Every row comes from one small tree of marks. The marks that hang from a mark follow it in brackets, in alphabetical order. Every link used is in the known rows. Which tree was each row made from?
In the rows, zero is written as 128.
Known rows:
furi(madabe(nopiz)): [115 134 103  65 194 122 140 163 138  95  91 160 151 159 134 140 127 146
 112 140 114 162 127 125 151 136 121 159 132 137  96 167 124 151 140 148
  88 121 161 154 116]
zuri(kideve): [ 91 139 103 115 125 137 165 137 123 128 105 103 141 161 153 134 101 149
 119 138 118 126 120 119 134 148  96 128 138 132 117 151 133 133 122 108
 106 135 133 151 138]
mina(furi pesa(zuvid)): [160 134 105 129 156 120 172 175 182  99 125  96 110 144 140 135 111 185
 120 176 160 125  85 165 156 132 172 136 170 129 105 164 191 144  86 128
  96 151 162 212 120]
madabe(nopiz(zuri(furi) zuvid)): [ 78 163  75  99 150  73 168 100 136 115  96  92 148 184 158  96 114 124
 132 103 112 108 162 132 145 136 140 159 148 168 144 149  68 129 130 181
 106 124 107 164 138]
kimem(furi(daler mina zuvid(nopiz))): [123  96 118 147 183 134 150 137 141 101  94 135 145 173 166 155 116 193
  65 172 144 155 131 161 149 187 121 141 116 153 127 140 111 138 105  65
 108 138 123 124 119]
kimem(furi(madabe mina zuvid(nopiz))): [121  93 115 113 187 151 128 161 133  87  87 148 148 175 167 160 153 189
  85 177 112 162 149 140 171 157 109 138 122 142  96 172 124 127 138  52
  84  96 152 137 117]
pesa(mina(furi(madabe)) zuvid(nopiz)): [173 130  73 115 166 140 154 164 149 126  99 137 114 177 136 166 139 176
  98 183 167 167  96 149 162 127 144 112 164 128  72 177 197 147  89 120
  91 131 135 238 117]
zuvid(nopiz): [133 107  81 110 148 137 149 132 123 129 103 116 128 161 157 151 108 144
  96 157 107 151 121 127 165 153  78 126 157 132 114 140 138 140 116 132
 124 124 131 142 122]
nopiz(daler zuri): [100 152  74 104 130 118 193 122 136 136 125  92 146 167 161 100 102 136
 102 145 137 145 130 142 123  71 107 115 111 161 129 169 116 136 120 141
 116 142 172 104 166]
pesa(mina zuvid): [127 125  95 141 137 108 147 163 158 108  88 104 106 148 117 134  84 151
 104 157 168 131  89 124 141 127 159 113 150 140 104 134 178 148  94 139
 112 149 145 178 126]
kimem(furi(daler madabe)): [121 113 116 105 169 147 158 166 115  85 115 153 167 187 141 148 154 188
  84 163 144 188 105 129 151 115 129 174  83 164  85 155 115 144  81  68
 144 158 122 149 111]
pesa(mina zuvid(nopiz)): [143 113  70 127 143 127 155 154 142 137  83  95 106 147 135 146  90 148
  87 159 158 149 104 132 144 137 123  99 170 129  94 137 180 149  89 131
 111 143 127 185 126]
kideve(zuri(furi(madabe) nopiz(daler))): [135 185  60 113 144 112 205 144 101 100 103 142 196 200 181 195 127 145
 120 131 139 124 115 142 110 106 147 170 166 173  84 170 114 129 109 126
 106 101 138 184 145]
zuri(nopiz): [116 136 101 121 138 116 158 164 118  87 108 149 145 168 138 169  88 141
 109 131 144 135  98 127 154 140 119 149 148 145 131 127 138 148 118 119
 108 152 150 153 129]
pesa(mina): [107 125 101 129 151 107 139 149 138 128  92 124 110 152 119 150  77 137
  95 150 146 126 112 114 141 142 137 121 156 153 106 127 152 135 100 143
 133 144 130 153 118]
nopiz(zuri(furi(daler(kideve) mina))): [ 89 162  75 155 133  89 200 100 156 121  76  94 129 158 208 163 106 168
 116 134 171 126 149 132 142 127 150 134 135 188 151 134 110 152  90 140
 117 175 133 175 157]
furi(madabe): [129 125 105  93 167 140 150 149 123  93 111 153 135 158 138 152 135 160
 110 157 115 152 118 111 158 117 119 139 113 143  93 163 136 140 129 120
 119 131 151 156 117]
nopiz(daler): [105 136  86 107 138 127 180 133 132 123 127 114 141 154 133 124  97 138
 116 161 123 141 127 131 131 113 111 132 127 151 115 157 127 126 124 145
 126 135 161 125 146]
nuzig(nopiz(daler zuvid)): [ 85 148  92  94 138 115 198  83 138 121 153  93 156 168 140 130 102 135
 121 164  99 150 127 146 124 107 113 126 110 159 111 135  97 136 136 168
 138 139 120 132 161]
pesa(mina(furi(daler zuvid))): [148 150 111 148 174  91 148 128 162 112 110 166 110 180 128 158  91 205
  87 157 176 135  82 161 152 169 184 121 118 154 105 139 149 122  99 121
 131 163 124 158 107]
mina(furi(daler) pesa(zuvid)): [173 134 104 140 172 112 192 163 185  99 127 107 112 156 141 145 117 196
 101 173 187 148  71 180 138 131 177 147 147 131 113 144 184 156  57 122
 118 181 155 204 119]
madabe(nopiz(daler zuvid)): [ 84 125  74  88 156 103 182 117 138 119 133 116 153 161 133  91 102 126
 133 137 107 141 146 142 121 143 112 164 137 153 116 152  96 136 141 188
 116 121 143 140 146]
madabe(nopiz(daler zuri(kideve) zuvid)): [ 48 171  60  80 121 105 207  97 116 152 122  66 169 190 165  68 110 119
 127 114 117 128 181 138  82 104  78 144 131 152 137 180  79 137 147 155
  88 121 141 125 180]
madabe(nopiz(daler zuri(furi(mina)))): [ 79 176  73 111 176  87 196 117 177 121  66  95 156 161 171 107  75 125
 120 137 143 126 178 141 111 107 139 136 169 163 146 188  81 131 132 170
  77 114 181 137 160]
nuzig(nopiz(daler zuri(furi) zuvid)): [ 69 196  72  87 125  91 223  63 141 121 131  61 166 186 170 124 103 127
 119 138 110 137 151 158 124  54 147 120 125 179 129 156  67 126 116 174
 144 125 104 128 176]
nuzig(nopiz(daler(kideve) zuvid)): [ 69 149  68  90 108 118 215  82 136 129 153  90 155 170 173 143 115 139
 130 164 107 161 147 141 130 111 123 127 136 172 102 124 110 144 131 193
 138 151  99 158 170]
nuzig(nopiz(daler)): [ 97 162  95  85 157 126 196 118 155 117 124 110 157 155 142 152  89 131
 102 176 119 164 114 147 129  88 119 109 122 153  99 141 118 136 130 157
 124 138 148 111 157]
zuri(furi(madabe mina(pesa)) kideve): [102 159 105 114 184 140 173 145 138 105  55  84 149 152 168 182 123 172
 128 150 123 116 153 119 110 138 137 150 178 145  93 172 142 131 104 104
  98  98 153 187 132]
kimem(furi): [104 105 119 122 126 138 146 168 130  93 120 122 145 174 134 116 120 157
 101 159 119 152 124 124 162 136 118 151 133 150 115 147 126 130 100  89
 126 147 130 139 109]
kideve(zuri(furi nopiz)): [138 171  86 141 125  90 176 143 117  99  88 133 164 190 181 188  96 145
 116 117 146  99  95 129 136 158 150 165 189 162 122 134 121 133  99 127
 110 124 116 191 118]
daler(kideve nopiz(zuri(furi) zuvid)): [ 82 158  37 121  94  68 193 112 119 136 114  88 142 201 217 125 115 135
 155  92 128 121 159 121 156 146 132 149 171 182 140 120  99 109 101 169
 130 140  99 166 143]
kideve(zuri): [141 141  96 128 128 112 156 128 135 119 109 117 140 158 167 149 119 148
 107 153 135 118  98 128 129 154 112 139 153 151 121 138 149 141 120 129
 111 139 126 153 134]
kideve(zuri(furi)): [137 157  82 137 126  90 161 121 134 109  89 107 149 166 180 163 115 145
 126 139 124  98 113 134 137 158 148 144 178 161 118 142 123 131 107 145
 125 116 101 168 122]
zuvid(nopiz(zuri(furi(mina(pesa))))): [125 147  79 129 177 108 178 122 153 127  58  43 120 146 188 154  91 149
  93 141 138 121 159 150 129 129 118 120 195 144 140 159 129 137  85 127
 108 122 153 170 141]
madabe(nopiz(daler)): [102 137  86  83 165 119 180 149 155 124 113 128 157 152 134 110  80 123
 111 147 117 150 132 139 120 127 104 143 148 144 113 167 108 142 133 169
 100 126 172 131 136]

Which tree is each row?
[ 74 140  97 120 114 121 177 122  80 112 127 116 154 200 158 148 106 145
 130 106 123 118 124 120 124 162  95 159 142 137 134 124 123 132 118 112
 107 134 113 176 147] -> zuri(kideve nopiz(zuvid))
[ 91 151  75 125 123  91 172  82 123 116 113  85 136 180 164 106 125 140
 128 115 123 108 144 123 158 113 139 144 131 171 147 144  90 127 114 150
 136 132  99 157 141] -> nopiz(zuri(furi) zuvid)
[ 53 178  66  80  98 107 227  67 134 144 152  52 147 175 194 120 119 125
 119 147 116 158 155 152 110  67 122 112 111 182 122 138  95 138 124 184
 131 158 115 137 191] -> nuzig(nopiz(daler(kideve) zuri zuvid))
[ 98 113  57 115 109 101 165 123 116 131 130 124 131 182 195 138 110 132
 151 117 119 140 137 111 154 183 101 160 165 157 113 105 140 118 119 166
 134 147 118 172 134] -> daler(kideve nopiz(zuvid))
[134 125  81 120 145 108 172 115 130 131 114 134 123 166 191 180 113 182
  80 134 126 159 130 150 162 183 123 121 124 157 106 106 114 154 116 134
 129 149  98 150 137] -> furi(daler(kideve) zuvid(nopiz))
[138 144  36 107 108 108 189 110 112 155 131  95 152 172 220 163 124 155
 105 147 118 142 148 160 113 167 108 108 171 165  92 141 132 134 142 145
 106 107 111 138 157] -> furi(zuvid(nopiz(daler(kideve(zuri)))))
[100 143  68 106 130  97 168 112 120 126 128 108 134 189 179 107  99 131
 130 107 136 134 127 125 142 127  86 151 133 149 143 133 116  99 122 134
 124 144 139 127 143] -> daler(nopiz(zuri zuvid))
[119 111  85 128 177 130 164 115 148 126  95 122 141 148 168 149  86 169
  95 173 110 137 148 155 146 152  98 106 141 132 123 160 131 131 158 125
  91  97 176 102 147] -> furi(mina zuvid(nopiz(daler)))
[113 116 124 104 165 137 129 170 119  73 114 161 159 188 139 131 153 195
  92 157 108 153 127 123 172 132 149 150  94 164  83 163 114 125 133  69
 105 115 134 126 103] -> kimem(furi(madabe zuvid))
[121 137  49 103 126 140 200 124 137 146 116  58 145 166 177 106 111 139
  80 152 144 162 129 160 131  72  87 103 134 140 121 173 142 149 109 125
  94 134 160 131 177] -> pesa(zuvid(nopiz(daler zuri)))
[ 74 172  79 151 138 122 209 134 124 121  74 107 174 181 174 174  73 145
 132 129 134 100 149 137 107 139 119 143 185 156 126 160 108 126 112 113
  84 108 170 173 161] -> zuri(furi(mina) kideve nopiz(daler))
[128 122 124 102 182 130 146 157 122  70 120 171 166 190 138 148 150 207
  74 149 138 170 107 148 161 129 156 160  65 163  78 154 104 131 111  58
 137 148 117 129 104] -> kimem(furi(daler madabe zuvid))
[ 56 151  43  87 115  93 203  94 125 151 137  76 154 180 189  78 117 121
 129 112 124 150 184 139 104 107 112 145 143 176 131 158  93 145 139 197
  99 144 134 157 178] -> madabe(nopiz(daler(kideve) zuri zuvid))
[108 159  52  94 124  96 190 140 138 149 107 106 161 162 198 136 105 127
 128 148 132 136 153 144  86 154 112 142 185 165  99 145 127 146 131 189
  85 129 136 167 158] -> madabe(nopiz(daler(kideve(zuri))))
[157 128  87 135 161 109 136 137 149 138 103 144 104 176 137 165  94 171
  89 163 135 137 114 162 168 182 145  98 163 138  99 156 156 125 118 123
 107 123 120 162 102] -> pesa(mina(furi(zuvid(nopiz))))
[ 64 130  55  95 121 101 188 113 134 139 135 109 156 170 162 102 113 131
 140 133 110 147 168 129 114 152 115 157 155 167 112 140  96 140 143 205
 110 135 123 172 154] -> madabe(nopiz(daler(kideve) zuvid))
[144 160  63 128 128  75 171 134 129 123 112 152 144 186 231 184  96 176
 113 120 163 135  95 143 112 202 141 142 147 161 110 100 138 121 120 127
 111 155 109 139 140] -> furi(daler(kideve(zuri) nopiz) zuvid)
[109 134 102 116 183 119 164 119 147  86  98 168 127 150 187 185 136 213
 102 162 150 154 136 127 143 167 156 143  98 164 103 130 135 147 138 110
  95 146 148 162 140] -> furi(daler(kideve) madabe mina zuvid)
[118 110 137 126 197 135 144 157 143  69  95 172 153 169 151 154 147 220
  79 177 146 161 123 138 146 152 155 161  75 165 105 153 114 130 120  51
 106 142 153 132 119] -> kimem(furi(daler madabe mina zuvid))
[158 190  82 121 165  97 190 139 104  89  91 154 185 204 184 221 131 177
  98 114 169 131  83 144 124 130 161 182 147 169  99 132 115 149  84 110
 123 140 108 205 128] -> kideve(zuri(furi(daler madabe) nopiz))
[ 82 173  87  47 166 132 165 148 122 119  92 104 160 179 177 111 133 142
 108 116 124 151 145 119 106 101  93 131 132 135 106 188 104 148 136 116
  63 118 156 147 154] -> furi(madabe(nopiz(zuri(kideve))))
[ 88 164  68  81 157 101 184 134 146 138 108  97 157 170 161  92  85 118
 101 130 133 144 138 143 114  86  99 132 135 153 131 179  90 136 134 165
  81 132 182 113 159] -> madabe(nopiz(daler zuri))
[ 81 155  48  92 105 148 206 114 101 180 110  46 157 186 196 118 109 126
  88 127 120 152 150 149 103  87  50  92 142 136 121 184 114 132 120 114
 106 114 145 115 182] -> zuvid(nopiz(daler zuri(kideve)))
[137 147 100 146 157  85 131 138 162 114 117 158 105 171 122 147  90 180
 103 165 149 119 106 146 169 173 181 113 139 149 101 152 158 119 120 131
 105 138 141 166 101] -> pesa(mina(furi(zuvid)))
[155 143 103  94 186 137 160 163 149 104 127 129 131 159 142 165 142 184
 114 172 140 149 106 156 149 124 147 158 150 135  85 181 169 134  93 122
 110 137 161 194 106] -> mina(furi(madabe) pesa)
[112 115 132  91 221 137 141 201 162  83  67 110 150 150 134 131 117 163
 102 165 141 165 161 142 117 144 133 172 169 141  89 177 133 140 105 100
  79 120 171 179 105] -> kimem(furi(madabe(nopiz) mina(pesa)))
[ 85 143  90  89 147  97 160 113 130 116 119  99 137 170 152  83 113 128
 119 121 122 132 147 125 127 129 109 154 125 153 147 155  89 141 140 167
  93 140 134 141 147] -> madabe(nopiz(zuri zuvid))
[127 137 104  72 216 122 159 150 147  97  89 161 164 162 139 152 121 169
  99 141 140 173 110 131 136 135 125 164 107 147  97 149 109 159 113 142
 112 146 146 164 121] -> furi(daler madabe(nopiz))
[ 96 204 106  90 158  69 177 101 161  91  99  95 143 179 176 150  90 154
 106 139 116 111 127 155 161  94 190  95 110 169 132 145  74 132 135 135
 101 125 115 107 145] -> nuzig(nopiz(zuri(furi(zuvid))))
[159 108  99 142 195 131 186 144 172 113  76  71 119 121 168 176  95 181
  76 175 173 159  98 166 118 164 120 135 157 112 122 131 183 168  74 113
 103 159 166 187 136] -> furi(daler mina(pesa(zuvid(nopiz))))
[103 162  54  94 152  97 168 115 110 106 103 116 159 202 193 131 141 143
 144  93 119 134 135 125 159 110 123 161 132 166 122 154  97 102 116 136
 128 117 121 158 135] -> daler(nopiz(zuri(furi(madabe)) zuvid))
[154 113  83 106 167 130 173 165 155 121  99  60 125 133 154 150 112 148
  88 150 136 155 105 149 138 141 119 120 181 110 103 137 175 165  82 127
 111 141 141 179 132] -> mina(pesa(zuvid(nopiz)))
[105 117  71 126 117 111 179 177 126 125 113 132 150 194 188 151 102 159
 104 125 157 186 117 134 148 166 115 168 150 170 103 106 125 120  69 102
 147 181 113 156 125] -> kimem(furi(daler(kideve nopiz)))
[153 142 101 158 146 108 171 153 171 117 107 135 105 163 124 150  90 183
  94 175 202 140  61 158 149 135 183 127 140 145 103 137 185 151  53 130
 121 190 134 215 122] -> pesa(mina(furi(daler)) zuvid)
[112 121 125 112 190 124 129 131 154  66  87 170 129 147 157 162 125 195
 111 170 118 128 128 120 167 151 141 136 102 140 114 163 143 130 165  97
  78 109 183 135 126] -> furi(madabe mina zuvid)
[103 133  74 108 135 126 175 140 113 135 127  81 166 202 178  96 120 150
  70 142 115 169 157 163 135  98 103 108 115 165 115 175  81 114 120  87
 108 114 139  73 149] -> kimem(furi(zuvid(nopiz(daler zuri))))
